In the rows, zero is written as 128.
Known rows, with every way that one mark hangs from another
K_164(K_480(K_364 K_448(K_275) K_466)): [209 127 105  77 118  99  86 131 105 164 195 114 148 142 143 136  88 134
 152 120 127]
K_275(K_364(K_67) K_448(K_480(K_466))): [ 79 104 157 132 118 161  98 158 114 121 127 124 138 118 141  94 140 145
 113 162  89]
K_364(K_67(K_164(K_480(K_448 K_852)))): [122 127 122 151 148 172 141 139 141 160 112 117 127  97 117 131 207 113
  92  86 169]
K_164(K_480(K_364 K_448(K_275) K_466 K_852)): [234 111 109  88 129  79 125 110 111 143 193 126 133 112 115 135 107 109
 164 134 124]
K_164(K_480(K_466)): [173 132  69 146 123 185 190 169 180 148 141 133 154 106  91 122 132 140
 106  98 121]
K_852(K_480(K_364)): [136 142 137 162 129 113 129 126 141 112 125 154 129 133 162 157  75 139
 140 109 114]
K_852(K_480(K_164 K_448(K_275))): [156 177 156 123 130 130 123 127 126 126 120 130 131 131 140 129  97 159
 148 143 129]
K_275(K_364(K_67) K_448(K_480(K_164))): [ 27 106 187 131 128 161 109 155 105 124  87 122 120 145 151  93 162 162
 106 162  94]
K_852(K_480(K_164 K_364 K_448 K_466)): [178 133 125 133 138 152 133  97 106  94 184 142 145 109 125 179 117 150
 130  49 113]
K_275(K_448(K_480(K_164 K_364(K_67)))): [ 41  77 182 123 141 145 102 125 101 117 107 116 104 166 176 108 151 158
  99 119 121]
K_275(K_364): [ 86 165 132 151 116 105 119 165 130 135  89 129 162 140 144 112  90 112
 157 189 113]
K_275(K_364 K_448): [ 65 152 159 151 137  90  85 185 102 152 102 123 174 146 195  83  82 108
 160 198 103]
K_275(K_364(K_67) K_448(K_480)): [ 40 110 191 144 127 135  83 169 113 139  92 120 135 141 177  83 133 145
 126 188  99]
K_852(K_480(K_164 K_364)): [120 137 134 149 135 140 151 112 136  98 121 152 113 138 136 162 107 157
 121  83 109]
K_480(K_164 K_364 K_466 K_852): [144 110  90 132 135 128 187  90 128  75 141 140 115 109  77 144 140  96
 130 105 121]
K_364(K_67): [ 48 141 131 160 123 143 103 150 141 129  83 114 143 135 139 102 141 122
 122 161 170]
K_67(K_164(K_480) K_364): [ 97 175 104 107 118 158 133 157 168 188  92 134 114 158 126 115 142 155
  60  85 133]
K_164(K_480(K_364)): [136 117 111 132 130 117 139 153 145 158 134 131 140 150 149 137 106 139
 128 109 125]
K_364(K_67(K_164(K_480))): [ 78 142  95 140 124 205 138 168 168 166  84 118 117 130 119 125 190 145
  54  80 162]
K_852(K_480): [132 164 128 185 130 149 164 152 174 115  95 149 144 114 139 133  94 142
 130 127 119]
K_448(K_480(K_852)): [146 119 138 177 132 135 230 134 189 104  64 141 115 108 109 112 127 111
 139 181 109]
K_480(K_164 K_448(K_275)): [119 174 144 108 125 109 109 134 107 144 102 102 146 159 148 104 104 126
 162 181 153]
K_364(K_67(K_164(K_480(K_466 K_852)))): [137 118  60 142 127 214 191 135 175 129 121 133 104  75  56 135 217 117
  55  65 147]

Rows
[182 143 148 111 126  70 116 150 115 165 138 124 142 114 124 109 102 115
 186 201 109]
K_164(K_480(K_448(K_275(K_364)) K_852))
[ 35 115 139 123 127 135  89 109 103 108 110 116 116 160 134 133 154 134
 111 112 163]
K_480(K_164 K_364(K_67))
[158 102 117 148 140 103 176 129 153 140 130 142 120 120 122 137 122 113
 139 121 122]
K_164(K_480(K_364 K_852))
[166 113 118 128 146 113 156  82  97  92 169 126 146 105 106 153 140  91
 155 101 133]
K_480(K_164 K_364 K_448 K_466 K_852)
[175 155  98 107 135 151 152 120 144 165 152 135 127 102  87 128 166 121
  82  65 132]
K_67(K_164(K_480(K_448 K_466 K_852)) K_364)
[ 50 158 146 105  96  89  41 148 104 138  95 114 123 155 137  91 107 126
 149 231 140]
K_448(K_275(K_364(K_67)))
[121 151 154  82 128  68  70 109  76 138 132 105 136 178 171 124  87 122
 169 162 149]
K_480(K_164 K_364 K_448(K_275))
[106 138 151 125 144 101 104 111  86 128 133 112 158 160 172 142 113 117
 157 113 149]
K_480(K_164 K_364 K_448)
[217 137 113 100 119  95 133 139 117 148 177 131 147  92  88 118 113 113
 173 174 100]
K_164(K_480(K_448(K_275(K_364)) K_466 K_852))
[195 147 128  88 121 117 100  91  98 105 187 135 123 130 125 162  88 154
 145  94 113]
K_852(K_480(K_164 K_364 K_448(K_275) K_466))
[ 87  97 126 128 126 138  92 143 130 153 136 123 123 144 140 132 146 148
 110  99 151]
K_164(K_480(K_364(K_67)))
[217  98 106 134 147 114 155 113 125 132 191 132 155  91 112 151 131 104
 153  85 123]
K_164(K_480(K_364 K_448 K_466 K_852))
[147 103 106 111 118 170 196 109 147  88 128 137 109 139  97 152 131 149
 106  94  94]
K_448(K_480(K_164 K_364 K_466))
[155 145 163 159 142  96  93 120 110 125 149 140 158 127 192 162  76 134
 166 102 126]
K_852(K_480(K_364 K_448))
[156 174 133  76 128  93 106 124 130 190 117 123 102 142 123 102 132 125
 109 139 144]
K_67(K_164(K_480(K_448(K_275) K_852)) K_364)
[108 108 111 132 122 184 118  91 124  74 162 148 103 113  88 169 157 166
  86  47 126]
K_852(K_480(K_164 K_364(K_67) K_466))
[107  79 127 144 137 120 130 118 139 132 134 131 106 119 114 131 163 122
 116 113 148]
K_164(K_480(K_364(K_67) K_852))
[133  71 126 136 118 141 160  91 145  75 132 138  91 102  88 139 159 114
 115 126 120]
K_448(K_480(K_364(K_67) K_466 K_852))
[156 161 148 134 135  62 119 127 120 137 106 113 146 123 148  95  93  82
 191 221 151]
K_480(K_448(K_275) K_852)
[ 58 117 162 122 137 120  58 103  71 124 136 100 143 154 163 138 154 130
 134 106 174]
K_480(K_164 K_364(K_67) K_448)
[197 128 106 120 106 132 209 123 178  96 101 139  95 107  72 105 109 112
 138 203  99]
K_448(K_275 K_480(K_466 K_852))
[ 91 108 160  93  98  98  77 116 122 122  97 118  83 176 154 114 106 148
 130 189 134]
K_448(K_275 K_480(K_364(K_67)))
[101 115  83 127 124 147 126  95 121  93 126 128  98 106  97 149 178  78
  85  90 156]
K_480(K_364(K_67(K_164)) K_466 K_852)
[198  93  81 136 133 131 189 121 154 120 169 145 126  97  85 147 133 108
 125  94 112]
K_164(K_480(K_364 K_466 K_852))
